Each row was made from one small tree. The marks that hang from a mark follow it in brackets, in the order of their numbers. Every link used is in the known rows. Write each row's tree.
Known rows:
K_660[K_382[K_355 K_469 K_770]]: [-12  -8  -1 -29 -30   8 -20   2  16 -20  18  11  -3   1 -14  -2 -19  -7
 -12   5  -2  -1   8 -32 -24   2   1   9 -13   3  24  42  -2   7   6   4
  -2   1  13   0 -33 -18  12   8 -38   9  18   6  12 -31  -2]
K_355[K_382[K_32 K_296 K_370 K_770]]: [ 21 -12   4 -40 -31  37 -28  -1  11  -5  10  13  -4   8 -20   0 -15  -2
  -7  46   8 -19   1  17  -2   5 -12  38  17   2  18   6  13   7   1   9
  -9  -6  37  11 -15 -37   8   2 -13   2  58  -6  22 -58  -3]
K_850[K_770[K_382[K_370 K_660]]]: [  3  21  11 -23 -39 -18 -13  -5  -2   9   8  26  -1 -27   7   1 -40   1
  13  36   2   8   1 -19  -9   3  -7  13  -9  -1  41   7   9  15   4  13
  -8   3  13  21   4 -39  34  11 -16 -23  45 -15  37  -9  -6]
K_850[K_770[K_382[K_370]]]: [ -9   7  11 -15 -34   4 -12  -1  -3   5   8  22  -2 -20  14  -5 -27  -2
  14  27   0   5   2  -6 -15  -2  -3   0 -15  -1  38   3  11  10   1   9
  -3   5  14  21   4 -32  36   9 -14 -23  40  -2  30  -1  -3]
K_355[K_382[K_370]]: [ 13   4   2 -15 -12   0 -19   2   0   4   8   3   2   1  -5   6 -13   2
  -8  20   0  -2  -6  27  16   1 -17   8  10   1  22  -5  12   5   3  -3
  -6   4  16   4 -25 -24   4  -4  -1   2  17   3  11 -17   3]
K_355[K_382[K_469]]: [ -1  20  -3 -10 -18  18 -12   0   9   2   7   2  -7   0  -2   2  -4   6
 -15  11  -2  -6  -3   0   9   5 -10  14   6  -1  27   8  19   4   3   0
  -5  10   9  -7 -51  20  -1  -2 -17  -1 -16  15  -2  -8  -4]
K_850[K_770[K_382[K_32 K_370]]]: [  3  16   9 -31 -37   9 -11   3  -7   6  -4  20  -4 -21   8  -3 -23  -8
  14  38   0  -7   7  -1 -20  -8  -1  17 -14  -2  37  -6  12  15  -3  10
  -4   0  21  21  15 -23  39   9 -11 -20  38 -27  36 -17   6]
K_941[K_627[K_382[K_296 K_355 K_770]]]: [  4 -14 -12 -28 -37  31 -28   5   9 -31  16   1   4  13 -38  -4 -54   4
  -5  35   7  -1   9  -1 -54 -22   7  29  19   1  12  18 -14   5  13   8
  -1 -13  20  15   3 -27   7  -8  -4   1  49   3  14 -54 -13]
K_850[K_770[K_382[K_296 K_355 K_370 K_660]]]: [ 13  37  15 -29 -50 -15 -16  -5  12   4  11  30  -4 -24  -7   1 -54   1
  13  44   4  -1   5 -28 -31  10  -4  28   5  -6  22  27  -4  13  10  22
  -6  -5  25  28  14 -68  27  15  -4 -15  88 -18  50 -31 -10]
K_627[K_382[K_355 K_370[K_377] K_770] K_941]: [ 24 -19 -10 -46 -28 -21 -18   0   0 -26  41  26   6  -3 -14   3 -86 -11
   6  41  37   7  21  19 -20   5  -6  11  -8  18  41  14  -3 -16  -7   1
  -8  -1  -2 -10  18 -41  -7   5  16   1  43 -10  25 -62  -6]
K_770[K_382[K_32 K_296 K_355 K_469] K_850]: [  2  33   4 -32 -56  21   2   1   9  -9  -8  15  -9  -1 -20   2 -23   0
  -8  11 -11 -26  15 -36 -30  13  11  36   7   1   3  19  15   0   0  22
  12  -2  40   0   1  -6  19  20  -6 -30  51 -28   5 -22  17]
K_32[K_981]: [ -3   7   6  -9  -2   3   0   8   6 -12 -20  -3  13  -3  -7  -5  -4  -3
 -11 -13  -2   0  -3 -19  11   5  -1   8   7  -5  -1   2   9 -13  -4 -10
  -6  -7  16  -3 -12   4  -8  -9   1   9   2   1  -1   6  -1]
K_770[K_382[K_296]]: [-14  10  -1  -3 -15  20   0  -6  11   3   2  18  -6  -8  -6   2 -22   0
  -1   4   2  -3   4 -25   3  10  -2   9  13  -3  -4   3  10   4   4  11
   8  -1  11   4   1 -15  12   2 -11 -16  46   8   2   4   2]
K_627[K_382[K_355 K_660 K_770] K_941]: [ 23  10   6 -33 -17 -29 -20 -11   0 -17  36   6  13 -12 -19   9 -89  -9
   0  41  29  13   2   6 -14   2  -3  25 -11   5  22  29 -17  -8   4   4
  -3  -1   7  -3   3 -15   4  -2   0   4  30 -20  23 -55 -11]
K_382[K_355 K_370]: [ 12  18   7 -19 -13 -20 -10   6   4  -8   3   7   6  -3 -11   1 -18  -4
   4  15   1  -1  -1  13 -21  -4   1   9   4   5   5  12  -8   2   1   3
  -7  -1  16   6  17 -46  -6  10  23   8  32 -16  16 -22  -2]
K_941[K_627[K_382[K_370 K_770]]]: [  2 -28 -10 -35 -30  19 -30  11  -4 -27  14  -2   9   6 -22  -5 -48  11
  -4  40   7   9   6  10 -41 -30   6  14   6   6  38  -2   4  13   8   0
  -1  -5  10  10  -4 -27  18 -14  -9   2  30  10  10 -43 -10]
K_941[K_627[K_382[K_296 K_370 K_469 K_770]]]: [ -4 -14  -8 -46 -47  55 -34   8  15 -26  16  -6   5   4 -22 -10 -50  19
 -12  52   6  -1  12 -24 -57 -22   7  34  29   3  44  12  18  10  10   9
   0 -10  31  11 -17 -32  17  -4 -27   4  62  27  15 -59 -19]
K_850[K_770[K_382[K_296 K_370]]]: [-10   0  10 -17 -41  25 -11  -4   2   9   7  22  -5 -18  11  -5 -32   3
  12  35   5  -4   7 -14 -22   0  -4  12   3  -8  24   9  15   9   3  18
   0  -3  18  24   6 -51  31  11 -22 -23  72   6  32 -13  -7]
K_382[K_296 K_355 K_469 K_660 K_770[K_850]]: [ 19   4  11 -31 -59   3  -8  -9  15 -19  12   9  -1   6 -24   3 -31   6
  -9  20  -4  -8   5 -59 -28  21  11  35  15  -1  11  42  -3  -5  11  20
  -2  -6  36   1 -10 -35   6  18 -18 -19  57  -5   4 -40 -10]
K_200[K_770[K_850]]: [  8  -7  -4   7 -10  -4  -9  -8 -12  13  12   1  -7   8   0  11 -10   8
 -11  -8  -9  -3   3   4  -1   3   5  -2  -1   3  -5  -5   3   9   0   5
   2  -4   0 -11 -15   9  28 -29   5 -15   4  -2  12   9  17]
K_981[K_32]: [  1   6  -6   2  -1   0  22   1  -4  -3  -6   3   2   4  -5   0   0  -5
  -3  12  -3   6  -4 -34  -4   0   1   0  -6  -3  -2 -10   4   9  -4  -2
 -15  -5   1   4  12   2  14   3   7  -2   4 -13  -7   2   5]
K_660[K_382]: [ -5 -15  -7  -1  -2   2  -5   2   2   4  12   0  -7   7   1   2  -5  -9
  -7 -17   3   2   3 -12   4   2 -11  -3  -4  -2   1   7   5   7   0   1
   5  -1  -4   3 -20  -2  22  -3 -32   4  10   3   6  -6  11]
K_941[K_627[K_382[K_770]]]: [ -5 -25 -14 -21 -20  24 -26   1  -8 -25  10   1   5  12 -21  -4 -41   6
  -8  28   4  10   8   5 -34 -29   6  13   0   1  31  -1  -7  10   7  -3
   0  -2   6   5 -10   6  19 -18 -18  -3   6  11   6 -30  -5]
K_660[K_382[K_32 K_296 K_355 K_770[K_850]]]: [ 18 -37  -2 -32 -46  21 -15  -6   6 -14   6  11 -10  22 -23   5 -24 -15
 -12   6  -3 -18  10 -25 -24  13   2  32   0  -3  -8  29  -3  -2   3  16
   9  -8  36   3  -2 -29  32   4 -27 -23  65 -25  14 -50  14]
K_850[K_770]: [  2  -8   3   0 -18   8  -8  -7  -9   7   2   5  -1  -8  15  -2  -9  -4
  11  17   2  -1   1   1 -20  -4   2  -1 -14  -5  15   4  -2   2   2   2
  -9  -1  -1  12   0  -3  18   2 -12 -11   3   3  26  -4 -10]
K_941[K_627]: [ -1   4  -5  -6  -6  12  -4   6  -7 -10  -7  -9  12  13 -19  -4   4  12
  -3   6   2   6  12  -6 -10 -30   8   9   5   2   2 -12  -3  10   0  -1
   8  -9   4   9  -2   8   3 -10  -3   0  -5   6   3  -3  -3]
K_660[K_382[K_770[K_850]]]: [ -3 -60  -3 -12 -32  11 -12  -7  -7  -8  17   7  -7  21  -5   9 -17  -9
 -14 -11  -4   5   4 -24   6   5  -2   1 -15   0  10  20   3   3   3   3
   8  -1   7 -10 -29  -8  41  -4 -43 -30  20   6  -4 -15  11]
K_469[K_382[K_32 K_296 K_660 K_770[K_850]]]: [  7 -26   7 -30 -50  12 -14  -9   0  -3  -2  13  -4  26 -20   6 -20  -1
  -4  13   2 -19   1 -49 -33  19   8  43  10  -4  -3  10   1   7   2  12
   1  -8  27   1  11 -20  12   9  -5 -41  59 -42  14 -34  12]
K_200[K_627[K_941] K_770]: [  0   4  19  -4  29  -7 -20  -9  -7  14  24  -5  -1  -9  -7  14 -34  12
   2   7  32   1  20  -2   6  -9 -11   3   1  14  -4  -7   2  -9 -12   9
  -6 -29 -10  -9 -22  34  16 -18   2  13   1   9  45  -2  10]
K_355[K_382[K_660]]: [ 22  21   0  -4 -11 -18 -12  -3   3   8   9   7  -1   0  -9   9 -19   0
 -13  10   1  -1  -7   4  28  12 -21  22   8  -2  18   6   1   9   6  -1
  -6   4   9  -1 -36   6   6  -5  -8  -1  -5  -9  10 -10  -1]

Which tree is each row?
[ 12  10  12 -22 -43 -31  -1  -5  -1   5   5  12  -3  -7  -9  10 -38   4
  -5   3  -8   9  -1 -29  13  10  -4  14   4   1  24   5  10   7   4  15
   7   6  20  -2   6 -33  31  11  -7 -37  45 -17   5   6  12] => K_770[K_382[K_370 K_660] K_850]
[  3   1   0 -16 -38  25   6  -6  -3   5  -8  12  -9   7  -8   5 -17  -3
  -7  -2  -7 -18   7 -24  -2  10   4  27  10  -3  -3  -3  17   1  -2  17
  16  -2  28  -2  14  -2  32  11 -14 -43  51 -27  -6  -7  19] => K_770[K_382[K_32 K_296] K_850]
[ 23  66  15 -43 -28 -19  -3  12  18 -26 -27   3  18 -12 -24  -6 -16  -4
 -16   8  -4 -15   4 -40 -22  10   3  46  11  -3  11  18   3  -6  -2   1
 -13 -11  47  -1  -8   5 -13  13   9  20   8 -38  16 -32  -3] => K_382[K_32[K_981] K_355 K_469 K_660]
[ 30   7   5 -31 -25  -1 -20  -4   3  -5   4  13  -1   2 -16   6 -17  -5
 -12  38   3  -7  -3   7  20  11 -13  37  -1   0  25   7  -3  12   5   3
 -11  -1  23   4 -28   3  10   0 -13   0   1 -29  14 -39  -1] => K_355[K_382[K_32 K_660 K_770]]
[  8  12 -14 -16 -21  16 -23   5   7 -20   7  -3   6   8 -31  -2 -45   5
  -8  22   9  -6  10   2 -55 -24   6  28  29   0  -6   8  -7   7  10   8
   6 -10  13  15   6 -13   5 -10   7   5  42   0  10 -43  -5] => K_941[K_627[K_382[K_296 K_355]]]
[  3 -47   4 -12 -40  28  -4 -11   2  -9   9   0  -6  17 -11   3 -17   2
  -7  11  -3  -6   4 -29  -6  12   7  13   6  -4  -4  17   4  -9   4  11
   5  -3  20  -1  -5 -24  20   0 -23 -29  51  13  -7 -19  -4] => K_382[K_296 K_770[K_850]]
[ -1  23   2  -3 -29 -22 -12  -7  -9   6  14  20  -7  -3 -12  13 -34   4
  -8  -8 -10  -1   6  -3  -6   3   8   0  -7   3  -5  11 -11  15  -1  12
   6  -3   5  -8 -12  -7  30 -23  15 -25  23 -14  18  10  24] => K_200[K_770[K_382[K_355] K_850]]
[  1  -7   6 -38 -41  46 -27  -3  21  -9  22  10  -4   1 -13   1 -22   9
 -12  42   2  -9   1 -17  -6  11  -9  29  21  -2  41  20  23   5   7   7
 -11   0  32   2 -48 -40   4   5 -32   1  54  27  12 -41 -16] => K_355[K_382[K_296 K_370 K_469 K_770]]
[  1  11  -5 -27 -20  41  -2   4  20   4   2   6  -8   6  -2  -5   1  -7
 -13   2   6 -25  14 -40 -24   7  -8  31  12  -3   5   9  23   8  -3  11
   8  -7  25   3 -22   5  16  11 -44   5  38  -5  16 -42  10] => K_660[K_382[K_32 K_296 K_469]]
[  8 -21   5 -38 -52  26  -2  -2  -3 -17  -3   0  -7  10  -9  -1  -3   1
 -11  19  -9 -15   9 -28 -17   4  12  25 -14   2  24  11  11  -1  -2  11
   0   1  28  -9 -11  12  16  11 -23 -29   5 -13  -2 -26   3] => K_382[K_32 K_469 K_770[K_850]]
[  7 -25   4 -38 -15   3 -25  -6  -5 -10  40   1  13  -8  -6   0 -78  -5
   5  38  29  10   7  17 -10 -11  -8  17 -12   5  36   5   9  -6  -1  -3
  -4   1  10  -3   6 -27  20  -3 -10  -2  40   4  17 -48  -9] => K_627[K_382[K_370 K_770] K_941]
[  6 -23   7 -38 -56  24 -23  -4   5 -14  20  -1  -5  11  -7   5 -26  10
 -16  28 -12  -2  -1 -12   4   7  -3  19  -1   2  46  18  22   3   4   5
  -8   6  34  -9 -51 -21  24   2 -25 -26  21  17  -2 -24  -4] => K_355[K_382[K_370 K_469 K_770[K_850]]]
[  2   2  -6  -6  -9   4 -12  -3  12  -2  16   8  -7   8 -13   3 -17 -12
  -7  -7   5 -11   7 -20 -19   9  -8  10  14  -1 -21  25  -5   3   4   9
   6  -7  13   7  -6 -33  10   3 -19   7  53  -3  14 -29   6] => K_660[K_382[K_296 K_355]]
[ 30  30  -9 -38 -27 -47 -10  12   4 -19  -2  41  -1   8 -16   3 -18 -11
   9  20   6 -18  13 -12 -45  16  -1  30  17  13  20   3  -5  11  -9   8
 -10  -5   8  -4  33 -41 -24  18  47  -5  39 -65  35 -44  19] => K_469[K_382[K_32 K_355 K_370[K_377] K_660]]
[  7  -3  -1 -21 -10  34  -7   7  15  -7 -20   3   8   6 -11  -7  -7 -17
 -17 -21   4 -19   8 -35  -7  10 -12  34  21 -10 -15   2  18  -7  -3  -1
   3 -20  34   3 -17   1  17  -7 -33  15  43 -12  13 -27  12] => K_660[K_382[K_32[K_981] K_296]]
[ 24  -2   8 -28 -24  15  -8  -2  14  -5   3  13   2  -1 -18  -1 -12  -2
  -1  35   5 -14   6 -27  -9  17  -1  40  11  -1   2  11  -5   3   3  11
  -4 -12  23  11  15 -22   7   8 -17   0  48 -25  20 -48  -6] => K_382[K_32 K_296 K_660 K_770]
[-20 -22  -4 -24 -29  27 -12  -1  12 -14  17   6  -7   5  -3  -2 -11  -4
 -14   2   2   3  11 -42  -9   5  -3   6 -11   1  30  26  12   6   4   3
   2   3  10  -3 -40  -2  20   6 -57   4  12  19   3 -20  -4] => K_660[K_382[K_469 K_770]]
[ 20  -6 -19 -41 -35  28  -3  14  18  -4   9  29 -14   9  -4  -6   1  -3
  -6  10  10 -26  32 -38 -26  21 -15  27  20  10  25   4  35   1 -11  14
   7  -5  20  -7 -10 -27   7  15 -31   4  60  -6  29 -57  11] => K_660[K_382[K_32 K_296 K_370[K_377] K_469]]
[ -3 -14   6 -16  14  -2 -16  -2  -6   5  25 -10  -4  -8 -10   6 -63   0
   0  14  36   4  13   3 -11 -13 -13  10   0  14  13  -1   8 -18  -7   3
  -5 -19   0 -13 -10  37  13   9 -13  -2   8  -1  16 -17   5] => K_200[K_627[K_382 K_941]]
[ 41 -22  -4 -38 -57 -44  -8   0   3 -22  14  29  -7  11 -15   4 -39  -2
  -2  22  -4   3  14 -21  -7  22   1  11   4  13  29  26 -12  -6  -2  14
  -7  -2  10  -9  12 -61   1  12  13 -24  44 -25  15 -41   1] => K_382[K_355 K_370[K_377] K_660 K_770[K_850]]
[ 23  21  -6 -32 -30 -21   3  11  14  -5   9  22  -6  -7  -1  -5 -10   9
  -4  20   1  -1  17 -39  -8  21 -11  16  13  12  42   6  18   0  -5   6
  -8   2   5 -12  -6 -26 -15  19  -2   2  18  -2  18 -28  -9] => K_382[K_370[K_377] K_469 K_660]
[ 21  53  13 -35 -34 -34  -9   9  14 -10   8   2   5 -17 -12  -1 -26   7
  -1  26  -2  -1   3 -23 -27   5  -2  24  13   4  22  24  -3   5   6  10
 -10   0  26   7   0 -42 -15  19  11  14  34 -14  18 -34  -7] => K_382[K_355 K_370 K_469 K_660]
[  9 -12  -8 -26 -28   4 -27   1  -1 -21  14   1   9   6 -27  -4 -49   8
 -10  36   6  13   2  -7 -26 -18   2  28   4   2  34   4 -10  14  11  -1
  -2  -4   9   8  -9   1  17 -14 -19   1  11  -4   9 -37  -7] => K_941[K_627[K_382[K_660 K_770]]]
[ 16  18   4 -20 -19   1 -13   4  14  -3   4   9   2  -1 -12  -3 -21   2
   4  17   4  -9   1   2 -28   2   0  20  23   1  -3  15  -4  -3   4  12
  -5  -7  26  10  21 -62  -6   9  19  10  70  -4  19 -34  -7] => K_382[K_296 K_355 K_370]
[  9  48   9 -41 -23  24  -4  12  24 -25 -28   6  16  -9 -20 -10  -9  -2
 -12   7  -4 -28   8 -43 -36   9   7  43  26  -7  -2  19  13 -12  -3   6
  -9 -16  48   1  -3   0 -16   8   5  16  39 -17  15 -38  -6] => K_382[K_32[K_981] K_296 K_355 K_469]
[-12  21   6  -9 -35 -10  -9  -4  -4  -4   5  24  -5 -19   6   2 -32  -9
  12  23  -3   2   3  -3 -23  -3   4  -3 -18  -5  20  19  -9   6   5  11
  -4   3   4  17   0 -19  23  10  -2 -18  25 -13  25  -1  -2] => K_850[K_770[K_382[K_355]]]
[ 18  40  -2 -42 -21  19 -13  -3  11 -10  19   2   9 -12 -17   2 -68  -3
   0  33  33 -23  16  -6 -47  -3   0  44   6   3   6  14  15 -11  -1  10
   4  -7  31  -3   8   7  -2   6   0   5  45 -27  25 -67  -6] => K_627[K_382[K_32 K_296 K_355 K_469] K_941]
[ -8   4  -7 -34 -35   7 -26   2  11 -28  21  12  -8  -8 -15  -3 -51  -4
  -8  30   1  -2  -1  -4 -49   1   8  16  -2   0  41  34  -2   3   8   2
 -10   5  18  -4 -17 -13  -3   5  -9   4  17   1   5 -43  -8] => K_627[K_382[K_355 K_469 K_770]]
[  3  13  16 -19 -22 -35 -22  -4  -1  18  13  18 -19 -11 -11  15 -45  20
 -10   2  -2   7   7 -30   1   7 -11  14  12   8  14  -1   8   9  -2  22
  -6 -23   6  -6 -22  -8  48  -3  -4 -25  45 -13  38   7  23] => K_200[K_627 K_770[K_382[K_370 K_660] K_850]]
[ 17  49  14 -53 -32  20 -11  15  26 -23 -26   6  15 -10 -22 -14 -16  -3
 -13  20  -3 -26   7 -33 -41   8   3  52  34  -2   6  13  19 -11  -3   8
 -12 -16  61   8   1 -33 -14  11  12  22  66 -16  23 -47   0] => K_382[K_32[K_981] K_296 K_355 K_370 K_469]
[ 34  35  -4 -36 -38 -19   1  12  26 -13  13  33  -4  -7 -16  -4 -24  10
  -3  26   6 -11  18 -38 -32  28  -6  30  30  11  26  24  13  -5   1  20
  -5  -6  15  -2   3 -60 -23  18  11  11  63  -4  30 -53 -11] => K_382[K_296 K_355 K_370[K_377] K_469 K_660]
[  4  31   3 -31 -17  -7 -12  -1  -1 -14  31  -3   6 -12  -9   4 -71  -3
   0  24  28   1  11   4 -31  -7   1  18  -6   5  22  16   9  -9   2   0
   2   2  11  -9  -9  13  -3   6  -1   5   7  -8  12 -37 -10] => K_627[K_382[K_355 K_469] K_941]
[ 25   6   7 -59 -21  -9 -24   0  -5 -19  28   5  12 -11 -23   1 -83 -16
   6  51  31  -5   7  29 -32 -14  -3  28 -17  10  29  10  -4  -6  -5   3
  -4  -5  26   3  29 -29  13   4  14   5  47 -38  28 -76  -1] => K_627[K_382[K_32 K_355 K_370 K_770] K_941]
[ -4  21   1 -18 -13  11 -13   2   6 -10  -9  15  -3  12 -19   0  -9 -10
   5   8   4 -27   3 -14 -55   3  12  32  19  -3 -18   9  -8   7  -2  11
  -2 -11  22   7  27 -18 -14  11  30  -5  53 -43  20 -32  16] => K_469[K_382[K_32 K_296 K_355]]
[ -4   4   4 -24 -15  24 -14   7   6   4  -5  14   1  11 -14  -3 -10  -1
   9  19   6 -28   2 -17 -48   4   3  33  24   0   3  -7  16  11  -4   8
  -6  -7  27  10  28 -35  -2   7  17 -12  66 -31  22 -31  15] => K_469[K_382[K_32 K_296 K_370]]
[ 21   2 -27 -33 -28 -16 -17  16   0 -30  12  18   2  10 -25  -5 -45   5
  -3  27   8   1  23  19 -45 -17  -2  12  17  15  29  -1  -3   8  -1   4
  -1  -6   0   1  12 -31  -5  -3  27   3  24 -10  23 -45  -3] => K_941[K_627[K_382[K_355 K_370[K_377]]]]
[  3  18  -1  -7 -23   3  -8  -7 -13  10   0  18 -13  -3  -7  11 -17   2
 -10  -1 -12 -11   8   2   2   4   5  13 -11   0   4 -16   6  16  -6  11
   8  -3  10  -8  -4  19  46 -24   4 -29  14 -29  17   4  28] => K_200[K_770[K_382[K_32] K_850]]
[ 13  13  -6 -22  -9  -9  -8   4   4  -5   1   9  -4   5 -12   5  -5 -18
  -6  -6   2 -15   6   3 -20  -1  -8  18  -5   4  -6  12  -6   9   0   4
   7  -6  15   7   3  -6  16   5  -6   8  13 -37  20 -34  16] => K_660[K_382[K_32 K_355]]
